Each row comes from the steps of one path. Every step used is in the known rows, and no mark comes twice. Write the path behind each row, first mark first.
Known rows
damaza -> rano -> sezi -> lanu -> lofi -> lolur: [ 3.710 -1.074 -1.284  2.140 -1.118  0.185 -5.015 -0.246  2.512 -4.948
  0.607  1.352  2.282 -3.496 -2.876 -2.041 -7.927  0.838 -0.526 -2.833
  5.213]
lofi -> lolur -> damaza -> rano: [-0.259 -2.132 -1.574  3.272 -1.934 -1.020 -1.600 -1.874 -0.100 -5.215
 -0.506 -4.266  1.185 -3.149 -2.232 -4.379 -1.069  0.895 -1.200 -1.262
  2.869]
dagir -> damaza -> rano: [-1.072 -1.478  1.346  2.703 -1.445 -0.301 -2.462 -2.653  0.514 -3.794
  0.317 -4.971  0.491 -2.518 -1.999 -1.162 -2.755  0.689 -1.110 -0.655
  1.843]
sezi -> lanu -> lofi -> lolur -> damaza: [ 3.552 -0.816 -1.072  3.787 -0.188  0.040 -2.826 -0.682 -0.256 -4.006
  0.710 -1.811  1.852 -3.152 -3.455 -1.067 -0.990  0.126 -0.816 -2.319
  1.649]
lolur -> damaza -> rano: [-1.299 -2.172 -0.577  2.912 -2.853 -0.940 -0.170 -1.814  0.065 -3.845
 -0.437 -3.525  0.952 -2.394 -2.041 -2.045 -0.100  0.932 -1.438 -0.751
  2.318]
sezi -> lanu -> lofi: [ 3.784 -0.900  1.264  2.949 -1.631  1.039 -2.797 -0.743  1.179 -3.201
  1.277  0.345  1.406 -2.202 -2.905  1.506 -2.417  0.159 -0.499 -1.823
  1.714]
dagir -> lofi -> lolur -> damaza -> rano -> sezi: [-0.078 -1.588 -3.155  2.572 -0.803 -0.606 -1.891 -1.520  0.014 -3.721
  1.089 -1.848  1.697 -2.318 -3.003 -6.202 -3.901  1.222 -0.784 -1.614
  4.006]
lanu -> lofi: [ 3.407 -1.230  2.065  2.846 -1.883  0.702 -2.728 -2.030  0.616 -3.226
  1.462 -0.081  0.960 -1.771 -2.518 -0.704 -0.564  0.460 -0.281 -1.207
  1.619]
lanu -> sezi: [-0.169 -1.085  1.422  3.458 -2.579  0.133 -2.354 -1.855  0.178 -4.751
  0.161 -3.075  0.709 -1.893 -0.889 -0.220 -1.356  0.571 -0.201 -0.920
  1.426]
damaza -> rano -> sezi -> lanu: [-0.280 -1.869 -1.287  2.490 -2.908  0.131 -2.085 -0.302  2.234 -4.336
  0.016  0.537  2.310 -2.273 -2.293 -0.149 -6.521  0.973 -0.927 -1.917
  4.192]
lofi -> lolur -> damaza -> rano -> sezi -> lanu: [-0.262 -1.711 -3.737  3.357 -1.593 -1.015 -2.474 -0.251  0.766 -5.224
 -0.654 -1.707  2.816 -3.117 -2.736 -2.591 -4.960  0.953 -1.184 -2.527
  4.193]
sezi -> lanu -> lofi -> lolur -> damaza -> rano -> ditus: [ 3.122 -1.004 -2.869  2.748 -1.136 -1.433 -3.441 -0.559 -0.285 -3.608
 -0.385 -0.202  1.734 -3.927 -2.984 -3.306 -4.159  0.470 -1.714 -2.651
  4.454]
lanu -> lofi -> rano -> ditus: [ 2.242 -1.541  0.572  2.663 -1.929 -0.472 -4.288 -2.175 -0.996 -2.598
 -0.368 -0.229  1.737 -1.565 -1.978 -3.329 -2.227  0.454 -1.383 -2.243
  3.445]
sezi -> lanu: [ 0.633 -1.487  0.407  3.635 -2.525  0.902 -0.734 -0.774  0.853 -3.869
  0.429 -0.961  1.518 -1.731 -2.527  1.118 -2.394  0.306 -0.760 -1.467
  1.217]
dagir -> lofi -> lolur -> damaza -> rano: [ 0.670 -1.636 -1.723  2.717 -0.766 -0.010 -1.402 -2.196 -0.680 -3.621
  0.908 -3.845  0.425 -2.804 -3.144 -5.530 -2.360  0.988 -1.055 -1.020
  2.579]
dagir -> damaza -> rano -> sezi: [-1.914 -1.587 -0.025  2.570 -1.385 -0.579 -3.095 -2.127  1.178 -4.058
  0.422 -2.825  1.745 -2.024 -1.857 -1.865 -4.580  0.934 -0.923 -1.173
  3.268]
dagir -> lofi -> lolur -> damaza -> rano -> sezi -> lanu: [ 0.342 -1.177 -3.802  2.750 -0.547 -0.032 -2.186 -0.395  0.448 -3.689
  0.932 -1.524  1.960 -2.858 -3.435 -4.073 -6.426  0.978 -0.995 -2.223
  4.034]
ditus -> rano -> sezi -> lanu -> lofi: [ 0.748 -0.785  1.819  1.870 -0.820  0.673 -3.295  0.380  1.783 -4.147
  0.501  2.139  2.543 -1.820 -2.563 -0.979 -7.141  0.982 -0.172 -2.458
  3.371]
sezi -> lanu -> lofi -> dagir -> damaza -> rano -> ditus: [ 3.321 -0.931  0.959  1.935 -1.037 -0.083 -6.185 -1.609 -2.296 -1.636
  0.238 -0.725  0.259 -3.525 -2.561 -1.148 -4.778 -0.417 -1.889 -1.742
  3.350]
ditus -> rano -> sezi -> lanu -> lofi -> lolur: [ 2.037 -0.619  0.659  2.301  0.037  0.570 -4.636  0.271  1.715 -5.454
  0.341  1.441  2.817 -2.600 -2.565 -3.090 -8.717  0.937  0.088 -2.965
  4.004]
lolur -> damaza: [-0.838 -1.837 -0.493  3.975 -2.301 -0.406  0.253 -1.767 -0.989 -3.626
  0.323 -3.057  1.264 -1.587 -2.286 -1.594  2.043  0.563 -0.923 -0.854
  0.729]
lolur -> damaza -> rano -> lofi: [ 0.191 -1.253 -1.763  2.563 -1.255 -1.152  1.436 -1.513  0.734 -2.393
 -0.289 -0.718  0.806 -1.561 -2.494 -3.401 -1.006  0.364 -1.374 -1.189
  1.982]
rano -> ditus: [-0.048 -1.833 -0.609  3.576 -3.457 -0.410 -0.810 -1.678 -0.455 -3.274
  0.146  0.639  1.552 -1.467 -1.644 -2.393 -1.226  0.547 -1.036 -1.183
  2.353]

Write each row's path
[ 0.251 -1.787  0.872  2.748 -1.497  1.194 -2.298 -2.645 -0.804 -2.571
  0.814 -3.064  0.845 -0.649 -2.603 -3.464 -2.786  0.674 -0.888 -1.192
  1.574] => dagir -> lofi -> rano
[ 3.627 -1.018  2.283  1.878 -0.172  0.710 -6.170 -1.808 -1.385 -2.208
  0.713 -2.727 -0.210 -3.587 -3.014  0.439 -3.685 -0.381 -1.298 -1.299
  2.190] => sezi -> lanu -> lofi -> dagir -> damaza -> rano
[ 0.948 -1.247 -1.868  3.810 -0.420  0.240 -0.838 -2.049 -1.463 -3.354
  1.698 -3.325  0.824 -2.000 -3.315 -4.965 -0.493  0.602 -0.596 -1.081
  1.035] => dagir -> lofi -> lolur -> damaza
[ 0.090 -1.826 -0.701  2.746 -2.140  0.291 -1.938 -2.413 -1.728 -1.703
  0.302 -1.140  1.235 -0.704 -2.343 -4.698 -3.773  0.657 -1.390 -1.607
  2.776] => dagir -> lofi -> rano -> ditus
[ 1.452 -1.591  0.767  2.494 -1.451  0.058 -5.096 -1.899  0.400 -3.305
  0.501 -0.153  2.513 -1.121 -2.145 -2.491 -3.140  0.749 -0.612 -2.388
  3.508] => lanu -> lofi -> rano -> sezi
[ 1.545 -1.791 -1.227  2.355 -1.109 -0.752 -0.665 -1.830 -1.964 -1.702
 -0.563 -0.385 -0.169 -1.823 -2.363 -4.423 -0.024 -0.282 -1.522 -0.783
  1.925] => lolur -> damaza -> rano -> lofi -> dagir
[-0.573 -2.255 -0.560  2.344 -3.039 -0.161 -2.043 -1.378  2.026 -4.368
  0.219 -0.133  1.812 -1.986 -1.752 -2.196 -4.290  1.122 -0.697 -1.344
  4.328] => damaza -> rano -> sezi
[-0.791 -1.683 -0.939  3.300 -2.190  0.194 -3.340 -0.764  0.606 -3.951
 -0.863 -1.212  3.161 -1.139 -2.203 -0.681 -5.105  0.662 -0.984 -2.729
  3.207] => lofi -> rano -> sezi -> lanu
[ 4.100 -1.615  0.263  1.613 -1.949  0.854 -5.784 -0.519 -0.211 -2.924
  0.735  1.740  1.253 -2.851 -2.630 -0.896 -5.278  0.109 -0.985 -2.001
  4.537] => damaza -> rano -> sezi -> lanu -> lofi -> dagir
[ 2.813 -1.475 -0.612  2.651 -0.956 -0.811 -3.480 -1.901  0.181 -4.429
  0.276 -2.576  0.938 -3.679 -2.767 -3.791 -1.041  0.693 -1.043 -1.671
  3.273] => lanu -> lofi -> lolur -> damaza -> rano
[ 2.451 -0.330 -0.917  2.315  0.600 -0.263 -6.215 -1.024  1.781 -4.285
  1.012 -1.668  2.221 -3.632 -3.028 -1.621 -7.997  0.480 -0.751 -2.701
  4.294] => dagir -> damaza -> rano -> sezi -> lanu -> lofi -> lolur
[ 2.952 -0.734 -2.434  3.648 -0.031 -0.559 -3.704 -0.240  0.155 -3.948
  1.023  0.132  3.007 -2.712 -3.488 -1.839 -3.130  0.395 -0.522 -2.948
  3.054] => rano -> sezi -> lanu -> lofi -> lolur -> damaza
[ 1.324 -1.213 -1.553  2.265 -1.468 -0.747 -2.853 -0.204  1.134 -3.105
  0.394  0.231  2.299 -2.741 -3.137 -0.485 -3.872  0.787 -1.163 -2.351
  4.201] => lolur -> damaza -> rano -> sezi -> lanu -> lofi
[-0.804 -2.070 -0.535  3.344 -2.953 -0.635 -2.533 -2.149 -1.247 -3.258
 -1.218 -1.382  1.874 -1.020 -1.445 -3.569 -2.215  0.601 -1.509 -1.869
  2.850] => lofi -> rano -> ditus
[ 1.956 -1.458 -2.201  2.496 -0.841 -1.173 -4.151 -1.413  0.655 -4.327
  0.521 -0.784  2.112 -3.388 -2.653 -4.697 -2.838  0.977 -0.790 -2.237
  4.683] => lanu -> lofi -> lolur -> damaza -> rano -> sezi
[ 0.679 -0.630 -0.693  2.716  0.466 -0.633 -3.746  0.446  0.419 -4.962
  0.076 -0.165  2.882 -2.718 -3.018 -3.589 -5.577  0.983 -0.427 -2.956
  3.276] => ditus -> rano -> sezi -> lanu -> lofi -> lolur -> damaza
[ 4.583 -1.259  0.322  2.639 -1.497  1.009 -5.418 -0.477 -0.760 -2.480
  1.329  2.553  1.649 -2.072 -2.945 -0.240 -3.493 -0.287 -0.435 -2.109
  2.937] => rano -> sezi -> lanu -> lofi -> dagir
[ 1.879 -0.656  0.913  3.157  0.560  0.172 -2.472 -2.525 -2.063 -1.222
  0.988 -0.862 -0.102 -0.933 -2.311 -2.750 -0.602 -0.959 -0.854 -0.647
 -0.132] => rano -> lofi -> dagir -> damaza
[ 2.679 -1.205 -0.083  1.793 -1.954  0.330 -3.965 -0.282  2.530 -3.600
  0.763  1.760  2.137 -2.586 -2.770  0.172 -6.640  0.774 -0.714 -2.355
  4.673] => damaza -> rano -> sezi -> lanu -> lofi
[ 2.645 -1.173 -1.474  2.449 -0.859 -0.235 -1.041 -1.651  1.919 -3.999
 -0.011  0.201  0.918 -2.136 -2.194 -4.931 -4.810  0.468 -0.709 -1.589
  3.203] => damaza -> rano -> lofi -> lolur
[ 2.528 -1.277 -0.276  3.243 -1.035  1.202 -1.860 -2.124 -0.145 -3.862
  2.102 -1.890  0.790 -1.778 -3.028 -4.509 -3.201  0.607 -0.161 -1.079
  1.655] => dagir -> lofi -> lolur
[-0.045 -1.847  0.269  2.491 -1.942 -0.555 -4.385 -2.659 -2.899 -2.229
 -0.303 -2.501 -0.159 -2.712 -1.723 -3.455 -2.427 -0.050 -1.867 -0.633
  2.834] => lofi -> dagir -> damaza -> rano -> ditus
